Each row was made from one small tree. The marks that hang from a mark follow it in brackets, in alphabetical order. Every link used is in the known rows. Write each row's tree.
In the rows, zero is written as 128.
Known rows
mimo{vosedu{vupet zepep}}: [149 152 136 165 132 127 125 125 119 157 145 129 186 147 160 203 108 158
 146  96 135 119 180]
mimo{vosedu{sirek zepep zepez}}: [126 121 140 162 103 139 139 171 122 155 148 129 139 143 144 175  83 159
 148  83 147 136 125]
vupet{remo{mimo{vosedu{zepep}} zepez}}: [125 142 125 172 138 126 133 124 141 156 119 115 194 101 188 189 115 173
 137 103 126 102 115]
vupet{remo{zepep zepez}}: [149 141 117 166 151 117 105 154 190 135 109 104 190 131 151 169  96 172
 127 143 107 123  67]
vosedu{mimo zepep zepez}: [135 119 110 134 130 160  93 181 176 166 145 106 168 150 183 187  96 157
 144  95 106  96 131]
sirek{vosedu}: [141 143 103 139 129 131  89 173 165 151 108  90 174 165 146 179 104 147
 133 140 124 148 159]
remo{vupet zepez{vosedu{mimo}}}: [129 145 127 101 148 131  82 179 198 161 104 101 135 145 201 203 118 157
 127 103 104 133  89]
zepep{remo{mimo vupet} vosedu{zepez}}: [121 125 103 130 132 138 109 156 159 184 119 125 148 166 128 150 154 154
 110  87 124 131 101]
zepep{vosedu{mimo vupet{remo} zepez}}: [161 136 101 145 145 100 153 176 194 166 170 122 179 134 135 180 109 161
 129 121 107  94  65]
mimo{vosedu{sirek vupet zepep zepez}}: [141 135 140 157 106 135 137 156  98 160 171 131 166 139 132 185  92 157
 154  84 155 132 127]
zepep{remo{vupet zepez{vosedu}}}: [126 136 131 114 141 138  50 145 171 154  94  92 144 137 171 194 117 161
 122 104 125 181  54]
zepep{remo{mimo{vosedu{vupet zepez}}}}: [159 136 116 168 120 155 107 147 123 163 163 108 180 118 118 184 130 155
 141  91 157 136 131]
vupet{remo{mimo zepep zepez{vosedu}}}: [134 142 127 144 155 111  84 152 168 149 110  91 196  78 142 184 124 166
 115 120 103 127  91]
remo{vupet zepez}: [129 149 119 128 148 128  99 159 170 161  94 113 163 173 178 175 110 160
 128 118 121 126  70]
zepez{vosedu}: [134 142 133 131 137 114  88 170 158 158 111 102 159 113 144 205 105 152
 132 115 109 165 110]
zepep{remo{vupet} vosedu{mimo zepez}}: [139 119  99 128 131 146 113 179 210 168 132 117 115 190 161 165 136 154
 116  98 113 129  96]
zepep{remo{mimo} vosedu{sirek zepez}}: [122 112 105 152 113 128 124 180 143 179 129 127 128 124 100 149 121 159
 119 105 136 167  88]
zepep{vosedu{vupet}}: [147 152 118 151 151  96 143 151 150 171 125 137 176 149 125 183 114 153
 128 122 117 127 119]
vosedu{mimo zepez}: [150 124 107 140 128 149 111 207 193 160 141 105 151 149 158 182  92 152
 142 111 107 112 101]
sirek{vosedu{vupet zepez}}: [155 141 109 128 127 137  86 171 143 159 154  91 208 158 123 181  94 139
 139 128 146 117 115]
vupet{remo}: [146 146 109 152 143 104 122 163 172 153 118 102 177 126 150 181 102 165
 136 134 101 153  85]
zepep{remo}: [148 134 108 158 133 146  84 159 169 153 110 103 150 145 144 183 108 161
 133 125 124 180 115]
remo{mimo{vosedu} zepep zepez}: [147 140 134 187 134 137 122 155 154 146 107 124 169 131 148 169 117 159
 130 115 134 103 163]
zepez{vosedu{mimo sirek zepep{remo}}}: [126 122 124 124 118 147  66 167 161 157 129  99 110 115 175 210 107 164
 136  94 113 204 162]
vosedu{mimo sirek}: [142 138 110 145 124 125 123 205 182 163 123 123 112 149 153 185  96 162
 140 123 113 168 145]
zepez{vosedu{zepep}}: [119 138 138 124 138 124  78 147 138 161 114 105 176 116 169 211 105 154
 134  96 106 151 140]
sirek{vosedu{vupet}}: [153 155 105 131 138 125  89 157 141 157 131  98 200 160 133 190 106 146
 136 138 135 140 162]
zepez{vosedu{sirek vupet{remo} zepep}}: [125 149 138 120 134  91  98 139 113 160 154 106 188  91 140 209 106 169
 138 105 120 179 106]

Write each row's tree
[153 154 127 158 143 105 115 157 161 142 139 115 183 123 124 169  93 172
 130 145 130 147  71] -> vosedu{sirek vupet{remo{zepep zepez}}}
[121 149 135 117 156 130  65 124 113 175 123 106 225  85 165 214 122 153
 135  89 123 117 123] -> remo{mimo zepez{vosedu{vupet zepep}}}
[161 138 109 133 126 114 133 197 173 162 182 107 159 122 130 177  96 167
 145 121 121 140  63] -> vosedu{mimo sirek vupet{remo} zepez}
[152 128 110 153 135 129 113 152 157 166 150 120 174 143 111 173 109 153
 128 109 134 135  65] -> zepep{remo vosedu{vupet zepez}}
[127 125 102 137 132 169  45 127 160 144  99  82 182 148 187 188  89 156
 131 125 139 146 128] -> sirek{vosedu{zepep{remo{zepez}}}}
[139 134 125 141 122 100 150 183 139 171 152 139 157 144  96 165  94 151
 135 109 134 135  67] -> zepep{vosedu{sirek vupet zepez}}
[155 155 135 168 116 109 150 168 121 155 141 136 143 140 123 190 101 160
 149 118 152 166 146] -> mimo{vosedu{sirek vupet}}
[164 138 111 135 136 142 106 191 174 166 166 108 180 142 144 194  97 152
 142 109 118 104 104] -> vosedu{mimo vupet zepez}
[135 146 106 154 153 116 114 156 165 164 109 104 193  97 159 177 114 168
 128 130 111 125  62] -> vupet{remo{mimo zepez}}
[130 112  98 132 113 175  49 145 153 151 137  76 183 160 156 177  97 149
 137 110 140 142 135] -> sirek{vosedu{zepep{remo} zepez}}
[130 136 121 134 124 114 116 152 122 165 174 108 199 122 130 177  89 167
 144 103 130 138  65] -> vosedu{sirek vupet{remo} zepep zepez}
[142 135 122 174 156  92 140 150 200 142 106 124 174 137 144 158 104 168
 114 144 103 106  63] -> vupet{remo{zepep{vosedu} zepez}}
[143 126 135 167 103 131 150 197 139 153 142 123 124 136 123 170  81 158
 150 103 151 150  94] -> mimo{vosedu{sirek zepez}}
[116 134 141 126 144 132  72 140 147 155 103 100 184 104 186 208  89 157
 134  98 111 132  83] -> remo{zepez{vosedu{zepep}}}
[140 114 109 158 125 135 114 169 174 161 125 114 144 146 122 163 103 154
 123 113 123 143  62] -> zepep{remo vosedu{zepez}}
[149 152 130 114 128 110 100 194 154 166 150 114 140 110 141 211 107 157
 142 112 118 176 142] -> zepez{vosedu{mimo sirek vupet}}
[136 122  98 121 122 167  78 177 173 158 143  87 173 169 182 187  93 147
 140 107 119  93 171] -> sirek{vosedu{mimo zepep zepez}}
[131 146 122 146 149 104 126 158 179 156 101 138 145 205 137 157 141 154
 109 112 103 119 159] -> remo{vupet zepep{vosedu}}
[148 129 115 138 126 110 153 202 169 174 165 139 137 149 119 174 101 155
 134 109 121 121  97] -> zepep{vosedu{mimo sirek vupet zepez}}
[148 135 121 122 142 152  50 135 155 158 145  96 167 115 176 225 121 159
 139  90 116 163 170] -> zepez{vosedu{mimo vupet zepep{remo}}}
[142 137 136 126 132 127  65 154 138 154 127 101 151  91 131 202  87 163
 134 119 150 210  52] -> zepep{remo{zepez{vosedu{sirek vupet}}}}
[138 134 122 135 136 146  92 146 131 167 162 114 214 142 144 187  96 151
 146  95 127 105 104] -> vosedu{vupet zepep zepez}
[163 142 130 164 128 133 138 166 133 155 161 119 181 141 127 188  98 153
 148 103 149 112 101] -> mimo{vosedu{vupet zepez}}
[109 138 125 127 151 119  79 131 141 166 110  94 208  70 179 202 117 167
 127 100 103 128  79] -> vupet{remo{mimo zepez{vosedu{zepep}}}}
[141 156 134 168 119 102 153 133 111 153 157 127 172 122 147 194 102 171
 149 105 142 156 139] -> mimo{vosedu{sirek vupet{remo} zepep}}
[145 158 108 147 157 108 115 142 149 171 134 107 225  93 146 184 117 166
 133 127 123 115  69] -> vosedu{vupet{remo{mimo zepez}}}
[146 124 115 142 130 166  64 132 130 161 161 102 202 143 141 185 102 157
 141  91 137 137 102] -> vosedu{vupet zepep{remo} zepez}
[140 153 138 120 130 100  99 174 121 166 137 115 159 107 113 201 103 154
 136 113 130 193 113] -> zepez{vosedu{sirek vupet}}
[112 123 112 142 124 154  74 142 128 171 104 113 157 113 163 175 108 168
 131 102 140 173 118] -> vosedu{sirek zepep{remo{mimo zepez}}}
[163 142 116 160 161 117 129 166 202 151 124 135 168 160 154 180 109 159
 121 130 109  82 131] -> remo{zepep{vosedu{mimo vupet}} zepez}
[143 124 114 135 115 141 122 220 180 162 148 113 119 146 141 173  83 155
 144 109 118 144  95] -> vosedu{mimo sirek zepez}
[126 121 120 147 116 106 152 199 154 168 130 135 130 149 109 157  87 154
 128 113 124 142  60] -> zepep{vosedu{sirek zepez}}
[161 144 128 175 128 141 124 161 128 156 163 123 196 139 104 170 129 153
 135  96 144  91 173] -> remo{mimo{vosedu{vupet zepez}} zepep}
[129 132 121 132 142 147  54 150 151 165  98  91 165  77 151 194 118 158
 125 106 125 175  84] -> zepep{remo{mimo zepez{vosedu}}}
